What can hang from each mark
j_506: j_360 j_661
j_598: j_287
j_360: j_287 j_412 j_418 j_574 j_975
j_515: j_574
j_661: j_506
j_574: j_360
j_418: j_2
j_231: j_412

Known rows, with every way that one mark hangs from another
j_661[j_506]: [  5 -14  11  -9   4  -7   0  -4  15 -14  11   8  -2   5  11 -13  -4  17
 -10]
j_231[j_412]: [-18   3  -1  -5  -4 -10   2  -8   3 -15   0   1  -8   5   0  22   5  -4
  -2]
j_360[j_412 j_418 j_574 j_975]: [-16 -12  38 -10  29  50  -7  15   7  21  19  17 -14 -24  -6  25  -8  -1
  -8]
j_515[j_574[j_360[j_418]]]: [  6  29  12  20  17  22 -10 -39   8  -2  -6   2 -32   4  11  -4  -4  -5
 -11]
j_661[j_506[j_360[j_412 j_418 j_975]]]: [ 10  -8  33   8  24   1   7  16  22  -3  18  12 -15  -3   8 -13  -8  19
 -17]
j_360[j_412 j_574]: [-28  -6  25 -21  14  41 -15   5  15   1   3  10  20  -5   3  26  -2  -8
   0]
j_661[j_506[j_360]]: [  8   2  18   9  13 -16   2   7  19 -16  14   6  -2   5  15 -20  -5  15
 -15]
j_574[j_360[j_412 j_418 j_975]]: [ -1 -17  29  -1  26  39   1 -15  11  31   0  10 -20 -14  -5  13 -13  -5
 -10]
j_506[j_360 j_661]: [ 11   4  10   4   5 -16  -2  25  15 -11  24  -6   3   3  17 -39   0  16
 -12]
j_574[j_360[j_412]]: [ -9 -12  20  -9  15  32  -5 -22  16  16 -12   4   3   0   2  14  -8 -10
  -4]
j_661[j_506[j_360[j_287 j_574]]]: [  6   8  24  11  19  -7  -3  17  24 -19  23   4   8  -2  21 -15 -11   8
 -18]
j_574[j_360[j_975]]: [ -1 -19   8   2  20  22  -4 -16  -2  26   1   5 -16 -10  -1 -14 -16 -13
  -8]
j_360[j_412 j_975]: [ -2 -35  21  -7  18  36   4  25   2  27   1  10  -9  -3 -15  -7 -10  -7
   4]
j_360[j_287 j_412 j_418 j_574 j_975]: [  3  -7  44   4  32  56   0  36  16  20  25   6  -4 -26  -3  28 -18  -7
 -10]
j_506[j_360[j_574 j_975]]: [ -6  11  15  22  28   3  -6  27  -1   9  20   6  -4 -14   6 -20 -10 -12
 -10]
j_506[j_360[j_287] j_661]: [ 24   8  14  14   7 -12   3  41  22 -12  29 -14   9   2  19 -36  -7  12
 -13]
j_598[j_287]: [ 14  12  14  15   2   9  -6 -12   3  -7   2 -16  21  -2   2   1   0  -7
  -1]
j_661[j_506[j_360[j_574 j_975]]]: [  0  -6  22   7  23  -4  -4  15  14  -8  24  12  -6  -5  15 -27 -11   8
 -18]
j_574[j_360]: [ -4  -3   7  -1  11  15  -6 -27   7  12  -6   2  -3  -4   6   2  -8  -9
  -7]
j_506[j_360[j_418 j_975]]: [ 12  18  19  33  24  -7  10  23   1  12  17   3 -23 -15   0 -11  -5   2
 -12]
j_574[j_360[j_287 j_412 j_418 j_975]]: [ 12 -13  33   9  28  44   6   0  17  29   4   2 -14 -15  -3  15 -20  -9
 -11]
j_574[j_360[j_412 j_418[j_2] j_975]]: [  0 -18  27   7  33  37   4 -23  12  33  -3  15 -29 -16  -6  29 -10  -6
  -8]

Rows
[  0  13  26   8  19  -9  -4   3  21 -19  23  10  -4  -6  20  -4  -4  18
 -21]
j_661[j_506[j_360[j_418 j_574]]]
[ 14  31  15  26  18  24  -7 -29  12  -3  -3  -4 -28   3  13  -3  -8  -8
 -11]
j_515[j_574[j_360[j_287 j_418]]]
[ -4  11  35  -5  18  12  -9  24  29 -11  31   3   5  -8  19  -4   1  20
 -17]
j_506[j_360[j_412 j_418 j_574] j_661]
[ 15 -12  12   8  14  -9   0  38   7   3  31  -2 -10  -3  10 -54  -8  12
 -13]
j_506[j_360[j_975] j_661]
[  5  12  23  16  25  39  -8 -27   9  11  -5   6 -37   2   4  -7  -9  -9
  -9]
j_515[j_574[j_360[j_412 j_418 j_975]]]
[ 10   5  25  15  26  31  -2  29   3  13  34   2 -13 -32   3  11 -19  -7
 -15]
j_360[j_287 j_418 j_574 j_975]
[  8   3  32   5  19  36   4 -13  25  15  -2  -2  -1  -9   4  31 -12  -5
 -10]
j_574[j_360[j_287 j_412 j_418]]
[ 14  23  26  12  16  -2  -5  34  26 -17  41  -8   6 -13  25 -14  -6  16
 -22]
j_506[j_360[j_287 j_418 j_574] j_661]
[  3  30  18  29  21   0  -3  30  14  -7  17  -6  15  -9  15  -3  -9 -12
 -11]
j_506[j_360[j_287 j_574]]
[  6 -16  28   5  22   1   4  20  20  -2  15  11  -7   3   8 -24 -10  12
 -13]
j_661[j_506[j_360[j_412 j_975]]]
[ 19  -7  22  18  21  -9   7  26  18  -6  22   3  -7  -1  12 -30 -15   9
 -16]
j_661[j_506[j_360[j_287 j_975]]]
[ 12  23  10  23  16  24  -9 -25  11  -3  -6  -5 -20   8  13 -14 -11 -15
  -8]
j_515[j_574[j_360[j_287]]]
[  7   3  33   6  18  -4   6   7  28 -13  14  10  -5   2  13  -1  -2  21
 -17]
j_661[j_506[j_360[j_412 j_418]]]
[ -9   0  19   2  24  25  -9   7  -7  15  27  13 -22 -30  -1   9  -9   1
 -14]
j_360[j_418 j_574 j_975]
[ 18  20  16  29  24  29  -5 -20   7   7   2  -2 -36  -1   8 -14 -14 -12
 -12]
j_515[j_574[j_360[j_287 j_418 j_975]]]
[  2  22  22  14  19  34  -9 -35  15   1 -10   3 -28   7   8   4  -3  -6
  -8]
j_515[j_574[j_360[j_412 j_418]]]
[ 16   6  36  13  19  -1   9  18  32 -14  17   4  -1   1  14   0  -7  18
 -17]
j_661[j_506[j_360[j_287 j_412 j_418]]]
[ 23   1  27  21  22  -9   9  23  20  -7  26   5 -14  -6  12 -20 -13  16
 -20]
j_661[j_506[j_360[j_287 j_418 j_975]]]
